What can hang from each mark
k_828: k_61 k_81 k_154
k_61: k_872 k_888 k_904
k_872: k_61 k_154 k_759 k_828
k_759: k_872
k_81: k_828
k_888: k_61 k_154 k_759
k_154: k_872 k_888 k_904
k_904: k_154

Each row was made from one small tree. The marks that hang from a mark follow it in brackets, in the order of their numbers. Every link used is in the known rows. Write each row's tree.
Known rows
k_81{k_828{k_154{k_872 k_888}}}: [-30  28 -36   6  -5   1 -37  -9 -45   4   9   2  23 -16   0 -33 -11  24
  16 -14 -37  -8  39   9 -61   8 -15 -48   6  27 -30 -11   7 -12  36  34
  29 -24 -24]
k_61{k_872{k_154{k_904}}}: [ 32  28  -4  -7   6 -24 -14  22  56  16  -6   1 -27   1   4  29  27  -4
  -3  25  35   8 -23  -2  17  41  -9  -1  -9  43  48   4 -21   4  -5 -14
 -34   0  -5]
k_888{k_154{k_872{k_61{k_904} k_828{k_81}}}}: [-15   7 -28   5  16  -9 -33  27  42   3  -3  -8  -4  34  -5  16  -2  14
 -10   4 -12   3 -10   0 -37  -5  19  22  19 -19 -52   0 -13 -25   9  10
  23 -17  -2]
k_61{k_888{k_154{k_872{k_759} k_904}}}: [  2 -17  -3   3  11  -3 -20 -17 -23   2 -15   0  -9 -35  42 -39 -18  36
  35   7  -3  21  -9 -40  27 -17  11 -19 -15  18 -46  11  12 -10 -18 -14
  11  -6  -6]
k_872{k_61 k_759}: [ 40 -14  29  -6 -32 -22 -26 -37 -17 -20 -16  13 -12  30  22   0 -18 -20
 -36  -3  33 -16 -28  33  72 -21 -33   3   6 -37 -66 -75   6  24   5 -12
  -6  28  -1]
k_759{k_872{k_61}}: [ 22  -1  21  -7  -3   5 -20   3 -32 -58  -9  -4 -29  16   1  43   1  29
  37 -13  12 -11 -41  36  -3 -14 -60   5  10 -11   8 -22 -48 -26  -7  25
  -8  20 -13]
k_828{k_81 k_154}: [  0  24  -8 -10 -48  11 -17  25   3  19  25  10   0 -12 -34 -26   0 -35
   5 -34   2  11 -15  -8 -37  -9  56 -20  29 -23 -10  20 -31  46  13 -19
 -35  -6 -70]
k_154{k_888}: [  0 -20  14 -19  -2  13  34 -28 -46   1  18  12  -8 -61   3 -14 -18  38
  -1  -8 -53   1  -7   1  -9   9 -55 -18   8   5 -28  -7  -9  14 -30  10
 -19  30 -12]
k_828{k_81 k_154{k_888}}: [-11  19 -12 -11 -52  29 -13  16 -13  34  26   7   2 -46 -32 -27 -13 -13
  10 -35 -51  12  -1 -11 -39 -19  45 -15  25  -5 -24  37 -18  40 -13  -5
 -36   3 -64]
k_872{k_828}: [-25  15  26  -1   2 -13  70 -27 -39 -30   7   7  13 -11 -18  15 -11 -18
 -19   3  -1 -13  12  10 -34  50 -23 -13  34 -21  40 -23 -26   7  28   1
 -17  17 -18]
k_872{k_154{k_888{k_61} k_904} k_759 k_828}: [-19  35  -8  18 -24  -9  36 -15 -25 -12 -22 -16  20  21  -5   9 -11 -47
 -34  29 -46 -32  20  25  27  68 -12  13  11  36  60  16  32 -18   9 -26
 -48  35 -18]
k_81{k_828{k_61{k_872{k_759} k_904} k_154{k_888}}}: [-14   0 -36   7  26   7 -38 -16  35  34   9  -6  55  12  13   4 -10 -30
   0  -4 -11 -13  52  23   9 -42  20 -23 -45  -3 -32  -6  28  -1  33  18
  10 -19  36]
k_904{k_154{k_872{k_759 k_828} k_888}}: [-11  39  -2   2 -15 -26  13   6 -28   1   0  13  -9 -26   1 -42  -3  42
   0  15  11   0  15  10  -6  -2  12   5  11   8  61 -12  24  -6 -21  12
  33 -15  28]
k_888{k_61 k_154{k_904}}: [-14 -34 -46  -8  26   1 -17  17  -1 -13 -10 -15  12  18   6   9   4 -51
  13  27 -45 -12 -21 -52  -5 -13  -6   5  19  33 -18 -16  21 -18  10   0
 -44  22 -14]
k_904{k_154{k_872{k_61} k_888}}: [ 23  17 -23  -6  -2   5 -42  39 -17   7   6   7 -23 -20   6 -21  23  64
   0   0 -18   8   1  -1 -18 -30 -18   1  17  30  -3 -31  12  -1 -22  34
  29   5  40]
k_759{k_872{k_154{k_904} k_828{k_61{k_888} k_81}}}: [-14  44   5  20  23  37  34  24 -17 -30  -7 -24   4  16 -28  50  21   6
  23 -20  -6   2  -9  25 -27  40  11   8 -20  24  97  92 -49 -36  25   0
 -36   9  -9]
k_888{k_154{k_904} k_759}: [  2 -42  22 -10  16 -36   1  -9  -6   6 -10  -5 -20   1  17 -42 -16 -57
  25  30  44  19 -25 -58  10  19   9   4  20  38 -37 -41  39  -7  -5 -38
  -1 -62 -26]
k_61{k_872 k_888{k_154}}: [ -7 -16  -5 -13   2 -15 -22   0  17  16 -36  19  -3 -56  20  28   4  17
  44  -1  15  24 -15 -82  24 -25  33   1 -25 -16 -31  -1   8   3 -35  11
 -13   5  -2]
k_828{k_61{k_888{k_154}}}: [-14 -45 -14  -7  57  38  24   3 -27   8  -4   7  25 -25  18 -15   8   5
  30 -20  12  17 -13 -51   3 -20   9  -5 -38 -25 -61   3   8  22   7  16
 -15  21  36]
k_904{k_154{k_872{k_61 k_828} k_888{k_759}}}: [  1  15   1   3 -24 -17 -16  25 -27   0  -9   6 -18  -4  -9 -16  15  28
  -2  12   2   3  23 -18 -23  -5  -4  17  30  31  28 -45  33 -11 -16  28
  48 -21  33]
k_872{k_61{k_888} k_759 k_828{k_81 k_154{k_904}}}: [  1  37  13  26 -72  19 -35 -12 -24  -1 -21  -8  24  29 -13  29 -35 -60
 -41 -20 -40 -14  43  11  43 -31  64  -2  29  -1 -31  -9   0  14  33 -29
 -35  26 -32]
k_872{k_759 k_828}: [-14  19  44   2 -25 -43  60 -55 -35 -32  -9  16  15  -2  -2  -9 -35 -34
 -30  10  38 -23   6  29  26  34  -7   0  16 -46  37 -33  -2  10  20 -26
  -7   6 -21]
k_872{k_154}: [ 11  16   1  -9   2 -13  18  17  -9  -7  -3   0 -13 -10  -3 -23  31  -5
   4   3  35   3 -42  10 -13  73 -17 -12   9  -9  16 -12  -7  26   7 -13
 -34  16 -35]
k_904{k_154{k_872}}: [ 18  21 -11 -13   7 -21 -15  30  -6  -8  15  10 -24 -11   0 -44  31  40
  15   7  50  12 -17  -6 -24  -7   1 -14  13   6  54 -23   1  12  -2  12
  31 -23  20]
k_888{k_759{k_872}}: [  9 -24  61 -16 -20 -33  22 -30 -36 -40 -11  12 -37 -13   1 -18  -3  -2
  53  -3  74   7 -38  -9   8  16 -41   5   5 -14  46 -24  -6 -15 -27  -8
  25 -41 -31]

Write each row's tree
[ 23  10 -18  -4 -11  19 -31  32 -19   2 -17  -7 -15   0  -2  21  23  13
 -17  -5 -39  -7 -23  21  -1  39 -44   7  14  15 -61 -29   2  13 -12  15
 -39  52 -11]
k_872{k_61 k_154{k_888}}
[  7   1 -13  -1  28 -30 -23  -3  16   4  -4  -4 -30  12  39 -48 -24  19
  14  32  34  11 -27  -7   9   1  10   0  -2  33 -33   1   7 -22  -7 -17
  14 -40  -7]
k_888{k_154{k_872{k_759} k_904}}
[-19 -28  26  11  34  13  56 -10  -5  -3   8  -7  37  -7  -8  10  17 -30
  -7   3  11   0  41 -10   3  -7  18  -7  -6 -28  49 -12  21  12  20  -5
  16   7  47]
k_872{k_828{k_61{k_888{k_759} k_904{k_154}}}}
[ 28 -12 -20  -1  36  30  -9  24  78  35  51   0  13  20 -17  -6  36  12
 -32 -25  15  16 -13  21  -5 -49  32  -4 -36 -31  22  48 -22  25  12   2
  19 -13  58]
k_828{k_61{k_904{k_154{k_872}}} k_81}
[  2 -36 -16  -1  26  34  -8  28  35  39  36 -13   1  12  19 -57   6  33
  37  -2  13  15  41  20 -28 -44  14  -3 -31   9 -35  15  21  22 -29  17
  59 -18  27]
k_828{k_61{k_904} k_154{k_872 k_888{k_759}}}
[-27 -39  -5   8  55  11 -14 -30 -15  -7  -8 -11  50   0  12   8   7 -21
  34 -17   7   1  14 -19   6 -24  -5 -26 -48 -20 -28  -1  30 -34  39  15
  32 -41  35]
k_81{k_828{k_61{k_888{k_154 k_759{k_872}} k_904}}}
[ 27 -23  24  -1  -3  -1   0 -29 -12  15  25  -1 -48 -30  25 -46 -23  73
  -3  20 -32  10  19  -4  -6   9 -63 -18  -1  97  -4  14   2 -21 -40  -1
  52 -34   5]
k_154{k_872 k_888{k_759} k_904}
[ 19  12 -23 -10  12  15  -4  31  76  39   6  17   2  19 -28  37  38 -12
 -30 -31  47  20 -35 -15  -2   7  32  22 -46 -21  12  56 -37  33  10   8
 -28  -3  28]
k_828{k_61{k_872{k_154}} k_81}
[  7  27  14   7  -9 -44  14 -17  88  21  -9  -5  -1  -1   5  44  -1  -7
 -19  37  11 -14  19  51  53  21  13  21 -21 -26  52  15  13 -10 -35 -25
  -7   9  11]
k_61{k_872{k_154{k_888} k_759 k_828} k_904}
[  5   9 -27  -9 -26 -15 -25  13 -18   3  -3  16  -9 -14   9 -45  16  36
   9  11  -4  -5  -5  -8  10 -36  -1   7  -1   6  45 -13  42  -2 -35  25
  28   9  30]
k_904{k_154{k_872{k_759} k_888{k_61}}}
[-56 -24  -4  -7 -32 -32   0   9 -18 -37 -50  -3   5  28 -34  28   7 -67
  56  -3  21  -7 -34 -73 -23   3  25  53  21 -30  47  10  32 -50 -12   9
   4 -38 -41]
k_888{k_61 k_154 k_759{k_872{k_828{k_81}}}}
[ 19  -7  26  -3  -7  23 -22  -4 -50 -57 -18  -2 -22 -13   9  44   3  41
  48 -24  -7  -3 -30  13  11 -28 -51  -2  -4 -13  -1 -11 -41 -26 -16  26
  -8  37 -13]
k_759{k_872{k_61{k_888}}}
[-40  10 -31   2  33  -4  13  26  13   4   0   3   3  18 -13  -6  -3  21
   5  -4  25  15 -18 -28 -64  17  31  23  -2 -17 -20  28 -17 -15  17  18
  19 -33   6]
k_888{k_154{k_872{k_828{k_61 k_81}}}}
[ -3   7 -25  -5  -3  45  -3  38  14  31  34   4  23  18 -29 -18  11 -43
  -1 -45  19  14  -5  -7 -38 -29  63  -4 -14 -26 -23  39 -26  56  29   0
 -31  -2 -17]
k_828{k_61 k_81 k_154}
[-11 -36  43  -2  10  10  51 -30 -23 -12  13  -6  -7 -27   0   9 -12  16
  29  -1 -18  -2  10  17  -4  -1 -45  11 -12  -2  29  18  11 -22 -37   7
  24 -12  14]
k_154{k_888{k_759{k_872{k_828{k_61{k_904}}}}}}
[ 44  -5  -4   1  10   8 -39  38  41  -6  -2 -24 -10  38   6  26  42 -14
 -29  13  -6 -14 -24  53  19  22 -30  -5  11 -15 -41 -44  -4  16   9 -11
 -26  43  -4]
k_872{k_61{k_904} k_154}
[  29  -45   16    3   -9   -5  -54  -23   18   -5  -24   -7   12   10
   43    9  -15  -16   -9    6   -4   -6  -11   10   97  -63   12    1
  -10  -54 -106  -51   35    9  -19  -26   -1   31    8]
k_872{k_61{k_888{k_154} k_904} k_759}
[-14  -9  17  16 -36  14 -17  -4 -21  -1 -33  -6  14  10 -27  58 -13 -53
 -30 -17 -44   4  18 -54   8  -4  34  15  34   9 -49 -15   5 -11  24 -11
 -17  -2 -17]
k_872{k_61{k_888{k_154{k_904} k_759}} k_828{k_81}}
[  0   7  23  11 -26   4  21 -29  -8  22  23  -4 -31 -22 -15 -14 -30  50
 -32   4 -60   7  35  -3 -30  27 -28  -4  16  87  31  47 -16 -28 -14  -2
  43 -40  -4]
k_154{k_872{k_828{k_81}} k_888{k_759} k_904}
[ -25    1  -26    5  -25   26   12  -14   24    7   21    2    6  -13
  -26   30   -1   60  -28   -8 -111  -19   34   17  -41  -17  -33    5
    6    1   34   56  -20  -26  -21   39   36   35    4]
k_154{k_872{k_828{k_81}} k_888{k_61{k_904}}}
[-30   0   3  13  16  31  55  10 -30   8  13 -15  22   7 -13  -9 -18 -46
   1   5 -21  -7  61   0 -42  20  18   0  15  46  18   4  13  12  25  -2
 -13  -6   6]
k_872{k_828{k_61 k_154{k_888{k_759} k_904}}}
[-18   0 -28   6  30 -10 -18  26  30 -13 -11 -13  -7  31   8  17   2  19
   7  21   1   0  -1   6 -35  -2   0  18  21 -10 -47 -26  -3 -27   7  17
  25  -9   3]
k_888{k_154{k_872{k_61{k_904} k_828}}}
[ -1  30  31  -6 -29 -58  24 -40  28  -7 -19  26  -6   0   1  36 -22 -17
 -22  17  60 -12   6   6  37  13   6  17  -5 -33  47 -25 -11   4  -4 -10
  -3  -4   0]
k_61{k_872{k_759 k_828}}
[ -3  -9  31  13  26 -10  65 -45  14 -14  11  -1  30  30  10   3 -18 -39
 -39  12  41 -22  23  55  37   1   2   4 -18 -56  24 -14   6  13  27 -22
   3   9  36]
k_872{k_759 k_828{k_61{k_904}}}
[-17  29  -3   9 -26   6  -4  27 -31 -26 -11  -8  16  39 -22  33  -6 -45
 -13   1 -18 -22  36  20 -39  11  10   4  57  -7 -18 -64 -14  17  46  12
 -24  33 -31]
k_872{k_61 k_828{k_154}}
[ 36 -22   4  -8  12   5 -10 -17 116  46  29  17  10  23  -2  36   7 -15
 -44 -21  42   8 -17  24  60 -60  32  17 -61 -55   1  48 -25  28  -6 -16
   0  -8  51]
k_828{k_61{k_872{k_759} k_904} k_81}
[ -4 -20  -9   2  26  13 -17  -1 -24   1  -7  -2  -7 -43  30 -24  -6  47
  37   3 -22  21  -5 -49   1  -8   2 -25  -8  32 -41  15  -1 -13 -14   0
   3  -3  -7]
k_61{k_888{k_154{k_872 k_904}}}
[ -5  38   5  26  -4  17  34  -8   0  10 -12 -11  32  26 -13   8   3 -50
 -51 -11  14  -1  12  16  36  49  48   5 -28   4  39  63   1  12  42 -42
 -42   8  11]
k_872{k_154{k_904} k_759 k_828{k_61{k_888} k_81}}
[ -1 -12 -25  -7  -2  17   4  16   4   3  -1 -13   6 -18  -5   1  36   3
   3  13 -55 -13 -17  12   0  34 -35  -5   1  -1   7  13  16   5 -23   3
 -34  54 -18]
k_872{k_154{k_888{k_61{k_904}}}}
[ 44   5  17   2   5 -20 -11 -33   7  -7  20   0 -41  15  38 -48 -25  51
 -18  24  29   1  -7  42  29   0 -38 -26 -11  50  15   4 -20 -11  -2 -20
  29 -22   6]
k_154{k_872{k_759} k_904}
